Every row comes from one small tree of marks. The marks that hang from a mark follow it in brackets, in alphabetical order. Every link used is in the known rows. Which tree was each row made from?
Known rows
zilo{podaf}: [-38.2   8.8  -4.4  29.3 -22.0   2.1 -15.7   3.6  45.3   5.7   0.1 -35.8
  24.0 -23.4   4.3   9.4  34.6   1.4   8.5 -19.2 -13.7   4.8]
sigup{lasum{nesas}}: [-28.8   7.2 -11.8  32.9   0.1   0.1 -22.7  52.3  35.1  29.7   2.7 -12.3
  29.4 -14.7   5.6  14.7  36.3  -3.4  13.8 -23.3 -18.5  -1.5]
zilo{pite podaf}: [-57.6  -3.2  -4.0  30.8 -13.5   3.1  -8.2 -19.0  48.7 -11.7   1.6 -38.5
  15.5 -24.2  -0.7  11.9  34.4   6.8   3.8 -21.9 -16.4   9.0]
podaf{zilo{pite sigup{lasum}}}: [-26.2   2.6  -5.4  16.6  -9.9 -16.4 -12.0 -59.8  37.7  12.8   8.5 -13.7
  25.0 -22.9  -9.1  17.2  13.6   4.8  18.3 -29.8 -17.4 -18.0]
tufef{lasum{sigup}}: [-14.6  -7.3  -8.7  53.1 -13.4   5.4 -13.2   6.2  43.2  23.3  10.5  -1.5
  51.3 -17.2   3.4  15.4  30.8   0.3  25.1 -13.8 -12.5   0.1]
lasum{nesas sigup{zilo{podaf}}}: [-40.0  11.6  -7.5  26.6 -16.2   9.3 -16.3  37.6  40.3  29.3  -0.8 -58.0
  46.7 -27.4  24.3  10.4  42.5 -22.9   6.7 -32.8 -20.5   2.3]
tufef{lasum}: [-13.2 -11.8 -10.9  54.2 -12.5  -0.7 -15.8  13.2  42.5  11.0  10.0  -0.9
  35.0 -14.0   1.0  12.9  27.0   3.9  18.5 -12.1  -9.6  -6.3]
sigup{lasum{nesas} zilo{pite podaf}}: [-56.7  22.2 -13.1  26.4  14.2   4.7 -17.2  23.9  36.5  23.1   0.8 -70.5
  20.4 -23.0  -0.2  12.1  48.0 -23.3   7.1 -36.2 -22.7   1.7]
podaf{zilo{pite sigup{lasum{nesas}}}}: [-29.8   4.3  -6.1  20.4  -6.2 -15.6 -16.3 -48.9  36.4  13.9   7.3 -17.3
  23.8 -23.5  -2.5  16.6  15.4   2.6  14.3 -33.0 -17.9 -19.2]
sigup{lasum zilo}: [-21.5  13.4 -13.6  14.5   2.1   0.2 -10.5  24.0  32.9  32.2   4.7 -42.0
  35.0 -15.0 -11.8  12.0  38.0 -17.4  18.0 -27.2 -20.6  -2.7]
podaf{zilo{pite}}: [-26.5  -1.6  -4.8  20.8 -18.6 -18.2  -5.1 -31.7  42.1  -1.5  15.4  -9.3
  24.8 -20.8   0.1  13.4   6.0   6.3   4.2 -18.5 -15.4 -11.5]
tufef{lasum{nesas{zilo} podaf sigup}}: [-25.6  -1.4  -0.5  55.2  -6.3   7.7 -16.0  33.0  48.4  23.2   7.4 -23.3
  50.9 -16.4  18.1  19.5  35.9   2.6  -1.1 -21.5 -13.7  -1.4]
tufef{lasum{podaf{zilo{pite}} sigup}}: [-21.7  -4.0   3.3  47.5  -4.0   1.2 -11.2 -19.5  50.2  17.7  13.0 -11.0
  52.9 -17.7   0.8  21.6  23.5   9.0  16.4 -15.4 -15.9  -2.0]
sigup{lasum{nesas podaf} zilo{pite}}: [-44.4   6.8  -3.8  16.0  18.1   6.1 -15.2  30.9  38.6  19.8   1.5 -60.4
  27.7 -15.2  -3.5  17.6  42.2 -10.9   2.6 -33.7 -24.9  -0.2]
lasum{nesas{zilo} sigup}: [-30.4   2.2  -8.3  31.3 -25.7   5.7  -5.6  48.8  42.5  25.5   5.0 -25.7
  47.3 -21.6  29.8  13.1  35.5  -7.8  -9.8 -29.6 -17.8   0.1]
tufef{lasum{nesas podaf{zilo} sigup}}: [-22.0   2.6   1.7  53.2  -2.4   1.8 -21.4  14.3  47.1  26.1   9.7 -17.7
  52.4 -19.2  14.8  20.2  26.8   1.1  11.1 -20.3 -14.8  -6.0]
taka{lasum{nesas sigup{zilo{podaf}}}}: [-37.0  47.1  -8.2  21.7 -24.8   1.2 -26.0  42.7  42.8  20.0  -1.7 -49.5
  39.8 -23.1  13.9  10.7  33.8 -23.2  23.0 -31.1 -18.4  -3.1]
tufef{lasum{nesas}}: [-20.5  -9.2 -12.1  60.3  -5.8   0.9 -26.7  38.7  41.4  14.7   7.4  -9.4
  33.0 -16.2  13.5  12.1  29.7  -1.1  11.6 -17.3 -10.2  -9.9]
nesas{zilo{podaf}}: [-33.9  10.5  -7.4  27.0 -29.4  -2.0  -0.9  14.2  46.7   5.3   5.0 -38.1
  22.2 -20.7   9.1   9.6  32.9   0.2 -18.5 -25.3 -11.4  -0.3]
taka{lasum{nesas podaf{zilo} sigup}}: [-29.9  43.8   4.6  18.9 -23.6  -4.6 -28.3  30.7  47.6  17.2   1.7 -31.2
  46.4 -19.6  14.2  17.5  20.8  -4.5  18.2 -28.0 -19.6  -4.7]

Which tree is each row?
[-31.0  -8.4   9.3   6.9 -13.5  11.8  -1.3  -8.4  48.9  10.7   2.4 -48.5
  53.5 -18.5   0.6  19.6  34.3   3.7   7.9 -26.3 -24.0  10.5] -> lasum{podaf sigup{zilo{pite}}}
[-34.6  -9.2  -4.5  16.1 -14.9   0.1  -0.3 -21.7  44.2   5.3   2.0 -29.1
  22.5 -16.5  -5.8  17.7  33.5  10.6 -10.4 -35.9 -15.9  -5.3] -> nesas{zilo{pite sigup{lasum{podaf}}}}
[-43.0  40.3  -9.5  28.4 -26.2  -4.4 -22.1  46.2  44.9  -0.6   0.2 -38.2
  19.5 -19.3  12.9  10.0  28.7 -10.2   3.1 -29.1 -14.3  -6.5] -> taka{lasum{nesas{zilo{pite podaf}}}}
[-35.5  10.9  -0.2  26.4   9.9  -4.1 -21.7  26.2  40.8  24.0   4.9 -22.0
  31.3 -15.2   3.0  20.2  28.7   4.5   5.6 -25.7 -21.5  -2.1] -> sigup{lasum{nesas podaf{zilo{pite}}}}
[-35.8  -6.7   8.7  20.2  -6.0  -6.1 -25.4  -5.6  45.2   2.4   0.5 -38.3
  26.4 -21.0  14.2  18.7  19.8  11.2  -5.4 -33.0 -19.1 -13.4] -> lasum{nesas podaf{zilo{pite sigup}}}
[-28.0   8.8   1.7  21.0   5.5  -4.3 -12.7   0.3  43.7  21.1   7.7 -15.9
  32.8 -13.3  -9.5  21.2  26.3  10.9  12.7 -21.1 -20.4   1.2] -> sigup{lasum{podaf{zilo{pite}}}}
[-46.2   5.0  -9.0  16.9 -13.0   1.6  -5.3 -13.0  42.3  -2.4   3.2 -66.3
  21.9 -23.5  -2.9   8.4  36.0 -13.4   3.8 -28.4 -18.0   0.6] -> sigup{zilo{pite podaf}}
[-53.3 -10.3  -2.3  22.0 -16.2   5.6 -17.6 -65.3  45.2  -8.1  -7.3 -46.8
  13.2 -29.0  -6.7  13.9  38.4   6.1  16.2 -35.7 -16.2  -2.9] -> zilo{pite podaf sigup}
[-28.9  35.5  -7.3  24.8 -30.1  -0.6 -26.2  48.3  43.5  17.4   0.1 -22.6
  41.1 -19.3  14.8  12.1  27.9 -11.0  24.7 -25.3 -17.4  -1.7] -> taka{lasum{nesas sigup}}
[-27.7  -7.3 -10.2  27.2 -24.2  -1.3 -18.0  34.2  38.3  10.6  -0.4 -30.1
  23.8 -19.9  22.9   9.9  31.6  -2.2 -12.6 -34.0 -12.9 -13.5] -> lasum{nesas{zilo{sigup}}}
[-36.6 -19.8  -7.4  18.1  -4.0   2.7 -15.7 -46.1  38.1   7.8  -2.3 -18.0
  22.4 -19.1 -15.7  18.0  35.1  10.4  24.8 -33.5 -18.6  -6.2] -> zilo{pite sigup{lasum}}
[-21.9  38.4   3.7  13.6 -25.9 -11.1 -24.1   9.6  47.6   4.0   3.7 -24.3
  32.5 -14.8  -2.1  15.7  14.1   3.3  19.0 -20.5 -16.2  -7.9] -> taka{lasum{podaf{zilo}}}
[-28.2  -0.1 -12.3  60.5  -8.9   2.3 -25.0  19.0  42.7  16.7   4.6 -26.4
  30.0 -20.0  14.2  12.3  35.6  -5.6   2.0 -25.4  -8.6 -13.1] -> tufef{lasum{nesas{zilo{podaf sigup}}}}
[-31.5  33.5   3.7  19.7 -23.7   3.5 -29.0  45.6  48.3  14.5  -2.5 -32.1
  44.9 -17.1  13.1  16.7  29.4  -2.6  19.6 -26.4 -18.8   1.5] -> taka{lasum{nesas podaf sigup}}
[-30.2   6.1 -10.2  61.3 -11.3   7.2 -14.7  31.2  44.7  26.5   7.3 -23.0
  45.1 -21.4  19.2  14.5  38.3  -9.3   3.5 -21.9 -11.6  -1.8] -> tufef{lasum{nesas{zilo{podaf}} sigup}}
[-48.2   5.9  -8.4  24.1 -16.0   1.4  -2.2 -31.2  44.5   6.6   0.0 -44.0
  16.8 -23.2  -3.5  14.8  40.9   1.0  -9.1 -37.0 -15.1  -2.6] -> nesas{zilo{pite podaf sigup{lasum}}}
[-12.7  -5.0   1.7  45.7  -3.5  -4.8 -22.1 -21.6  45.6  14.3   8.6 -13.0
  39.6 -15.8  -2.4  18.8  20.4   9.9  16.1 -17.6 -11.2 -13.1] -> tufef{lasum{podaf{zilo{sigup}}}}
[-28.8   9.3  -5.3  17.3 -23.3   7.9  -3.7   0.1  41.9  25.4   3.5 -47.7
  51.0 -24.9   5.2  11.6  38.6 -14.1  16.5 -26.4 -19.9   6.0] -> lasum{sigup{zilo{podaf}}}
[-47.7  -3.5  -8.3  31.3 -17.9   0.8 -17.1  17.2  42.2   1.1  -1.7 -44.9
  15.8 -24.1  20.0  10.7  36.2  -3.2 -16.3 -36.4 -14.1  -8.9] -> lasum{nesas{zilo{pite podaf sigup}}}
[-31.6 -17.3  -8.5  16.1 -28.8  -2.2   3.3 -26.2  43.5  -5.1   3.6 -25.8
  21.1 -18.6   0.2  13.3  29.0   8.4 -11.3 -32.9 -13.5  -9.7] -> nesas{zilo{pite sigup}}
[-61.8   2.2  -6.3  28.8   1.0   7.3 -23.8 -41.6  41.8  10.8  -8.5 -51.2
  15.1 -28.8  -4.9  16.5  46.7   0.0  17.8 -41.2 -18.7  -1.5] -> zilo{pite podaf sigup{lasum{nesas}}}
[-21.2  -0.3  -0.1  55.3   0.1  -3.8 -27.1  20.0  44.8  14.4   9.7 -18.2
  36.9 -16.3  11.5  17.1  21.8   4.9   4.4 -17.6 -11.6 -12.4] -> tufef{lasum{nesas podaf{zilo}}}
[-13.8  -3.3 -10.4  46.8 -10.7   5.0 -11.4   5.3  41.7  24.7  10.1 -19.3
  52.2 -18.2   2.2  13.8  33.4  -9.3  23.9 -17.4 -13.6  -3.7] -> tufef{lasum{sigup{zilo}}}
[-46.4  -3.0  -6.4  21.8 -27.3   1.0  -0.4 -33.5  45.9  -4.7   0.3 -46.3
  17.5 -24.0   0.7  12.7  36.2   3.9 -13.3 -35.0 -13.2  -5.5] -> nesas{zilo{pite podaf sigup}}
[-32.4   4.8  -6.8  22.3 -31.7   0.0  -5.9 -18.9  43.9   8.7  -0.9 -45.1
  22.3 -23.5   4.4  10.8  36.5   0.0 -10.3 -35.0 -10.9  -7.4] -> nesas{zilo{podaf sigup}}
[-30.0  36.2 -11.0  25.3 -30.3  -7.3 -25.0  57.5  43.3   6.1   1.2 -26.6
  24.0 -16.0  13.9   9.4  25.3 -10.4   5.0 -27.6 -12.7  -9.6] -> taka{lasum{nesas{zilo}}}
[-28.9  16.7 -15.4  21.4   6.5   1.8 -19.4  47.4  31.2  35.2   3.1 -49.2
  31.2 -17.1   1.4  11.4  40.8 -22.6  11.0 -32.2 -21.0  -6.7] -> sigup{lasum{nesas} zilo}
